Known rows, with every step that occurs
lolola, peribi, zekuna, mogotem: [ 0.69 -1.64 -0.41  1.14  2.02 -0.94  2.78 -0.87  0.37 -1.11 -0.08 -1.32
 -0.84 -2.84  1.74  1.95  2.89]
zekuna, mogotem: [ 0.40 -0.95  0.94  0.40 -1.19 -2.02  0.12 -1.50  1.98 -1.30  1.10 -2.08
 -0.73 -1.23  0.25 -0.25 -0.47]
pofuret, peribi, zekuna, mogotem: [-0.04 -1.27  1.50  1.26  2.75 -0.91 -0.12 -1.87 -0.27 -1.41  2.03 -0.22
  0.34  0.34  1.93  0.00  2.12]
peribi, sizun, mogotem: [-0.58  0.31 -0.40 -0.43 -2.73 -2.07  0.28  0.47 -1.41  2.04 -2.11 -1.07
 -0.80  2.90 -0.88  0.55 -3.28]
sizun, peribi, zekuna, mogotem, lolola: [ 0.07 -1.69  0.35  2.61 -0.38 -1.02  2.55  2.40  2.03 -2.21  2.90  1.02
  0.78 -0.40 -0.33 -2.25  2.09]
peribi, sizun, mogotem, lolola: [-0.54  0.26 -0.29  0.03 -2.71 -1.25  0.43  3.42  0.09 -0.49  0.12 -0.57
 -0.16  3.81 -1.73 -1.81 -1.16]
pofuret, peribi: [-0.21  2.34  1.93 -0.97  1.33  1.08 -4.40 -1.15 -0.72  1.78 -0.78 -1.05
  0.36  2.93  1.86 -0.33 -1.66]
mogotem, zekuna: [ 1.63  3.89  1.29 -0.57 -2.14  0.13  2.20  1.08  1.74 -0.11 -1.37  1.18
  0.96 -0.15 -0.52  0.68  0.15]
lolola, mogotem: [-1.19  2.04  2.03  1.07 -0.85  1.92 -0.80  2.40  0.43  1.13 -2.32 -3.68
  0.54  0.30 -1.57 -1.73 -0.99]
lolola, peribi, zekuna, mogotem, pofuret: [ 1.07 -0.88 -2.55 -1.58  2.22  1.20  1.47 -1.12 -0.74 -2.80  1.48  0.99
 -0.23 -3.22 -0.92  1.84  2.17]
sizun, mogotem: [-0.07  0.09 -0.60 -2.20 -1.99 -0.64 -1.13  1.18 -1.40  4.02 -1.37  1.90
 -2.31  2.01 -1.18  1.38 -2.70]
pofuret, peribi, sizun, mogotem: [-1.20  0.66  0.32 -0.24 -1.11 -1.47 -1.53 -0.02 -2.27  2.26 -1.70 -1.20
  0.01  4.67  0.48  0.41 -3.73]
sizun, peribi, zekuna: [ 0.33  0.71 -0.29  2.17  0.27  0.30  2.04  0.50 -0.48  2.94 -1.23  3.16
  0.63 -1.31  0.61  0.20  0.74]
mogotem, lolola, peribi: [ 0.73  1.39 -1.25 -0.77  0.02  1.07  0.44  2.97  0.92  0.39 -2.17 -2.54
 -0.88 -0.78  0.72  0.81  0.71]
peribi, zekuna, mogotem, sizun: [-0.92 -4.41  1.35 -0.56 -0.46 -1.39 -0.31 -3.49  2.27 -2.06  0.31 -2.84
 -2.10 -3.82  1.02  0.54  2.32]
sizun, peribi: [ 0.29  1.39  0.06  1.44 -2.90 -0.53  0.27  0.64  0.96  3.68 -1.93  1.01
  0.71 -1.31  0.18 -0.45 -3.82]
pofuret, peribi, zekuna: [-0.16  1.50  1.25  0.08  3.64  1.61 -1.77 -0.92 -1.62  1.30 -0.15  1.53
  0.30  2.15  1.80  0.23  2.25]
zekuna, mogotem, pofuret, peribi: [-0.10  0.69  0.12 -1.83  1.94  1.32 -3.81 -2.03 -0.85 -1.75  2.19  0.01
  1.13  1.43  0.38 -0.11 -1.34]

Rows
[ 0.78 -1.03 -2.04 -0.14  0.65  0.53  1.52 -0.99 -0.22 -2.08  2.57  2.92
  0.94 -2.76 -1.71  0.27  0.60]	sizun, peribi, zekuna, mogotem, pofuret
[ 0.37 -1.91  0.37  2.92  0.05 -1.81  2.98 -0.79  0.98 -0.10  1.19  1.07
  0.46 -2.26  0.91  0.02  0.83]	sizun, peribi, zekuna, mogotem
[-0.78 -3.27  0.63  1.28 -3.72 -2.03  0.10 -1.78  2.81  1.18 -0.88 -1.82
 -0.44 -4.21  0.96 -0.05 -3.25]	zekuna, mogotem, sizun, peribi
[ 0.20 -0.82  1.00  0.73 -1.33 -1.33  0.36  1.84  2.69 -3.19  2.68 -1.42
 -0.05  0.42 -0.98 -2.42  1.09]	zekuna, mogotem, lolola
[-0.64 -1.47  0.41  0.29 -3.79 -0.66 -0.93 -1.19  2.16  2.87 -2.54 -0.91
 -0.48 -3.32  0.61 -0.01 -3.44]	mogotem, sizun, peribi
[-0.25  0.01 -0.45 -1.40 -2.00 -0.20 -0.63  4.05  0.05  1.15  0.85  1.72
 -1.41  3.02 -2.08 -1.18 -0.83]	sizun, mogotem, lolola
[ 0.18  1.60 -0.17 -1.33  4.19  2.87 -2.01 -1.05 -2.46 -0.11  0.90  2.89
  0.87  1.55  0.37  0.37  2.33]	mogotem, pofuret, peribi, zekuna
[-1.36 -1.41  0.84  2.27 -0.22  1.05  1.50  0.51  0.28  2.06 -1.88  0.05
  0.35 -2.87  0.23 -0.37  1.04]	lolola, mogotem, sizun, peribi, zekuna
[-0.23  0.71 -0.98 -1.92  3.86  2.51 -1.79 -0.31 -3.59  1.10  1.07  4.29
  0.07  2.42 -0.05  1.12  1.59]	sizun, mogotem, pofuret, peribi, zekuna
[ 0.98 -0.75 -1.67 -1.48  1.48  0.80  0.52 -1.59 -0.30 -3.15  2.72  1.98
  0.08 -2.02 -1.86  0.42  2.01]	peribi, zekuna, mogotem, pofuret
[ 0.19 -1.45  0.61  1.36  0.50 -0.78  1.79  1.83  1.96 -3.48  3.13  0.14
 -0.05  0.26 -0.67 -2.13  3.50]	peribi, zekuna, mogotem, lolola
[-0.39  1.37 -0.89 -3.63  1.69  2.12 -4.53 -0.29 -3.06  1.73  0.62  2.39
  0.06  3.43 -0.71  0.89 -2.69]	sizun, mogotem, pofuret, peribi
[ 0.30  2.12 -0.40  1.13 -1.15 -1.14  1.34 -0.71  0.24 -0.29 -4.35 -6.09
  0.64 -0.48  1.68  0.92 -1.32]	lolola, peribi, sizun
[ 0.17  0.78 -2.61 -2.85 -1.69  0.37 -0.58 -0.06 -2.08 -0.37 -0.36  1.25
 -0.03  1.43 -3.04  0.70 -2.71]	peribi, sizun, mogotem, pofuret
[-0.42  2.59  0.28 -0.05  0.30  0.37 -2.56 -2.11 -1.09 -2.18 -0.75 -3.25
  2.71  2.96  0.52 -1.10 -2.21]	mogotem, pofuret, peribi, sizun
[ 0.30 -1.61  0.69  1.31  1.00 -1.45  1.82 -1.49  0.85 -1.66  1.59 -0.09
 -0.61 -1.57  0.64  0.06  2.66]	peribi, zekuna, mogotem
[ 0.63  0.81 -1.17  0.17  2.58  1.60  2.16  2.35 -0.48  0.27 -1.22  0.31
 -0.68 -0.93  0.90  1.06  4.23]	mogotem, lolola, peribi, zekuna
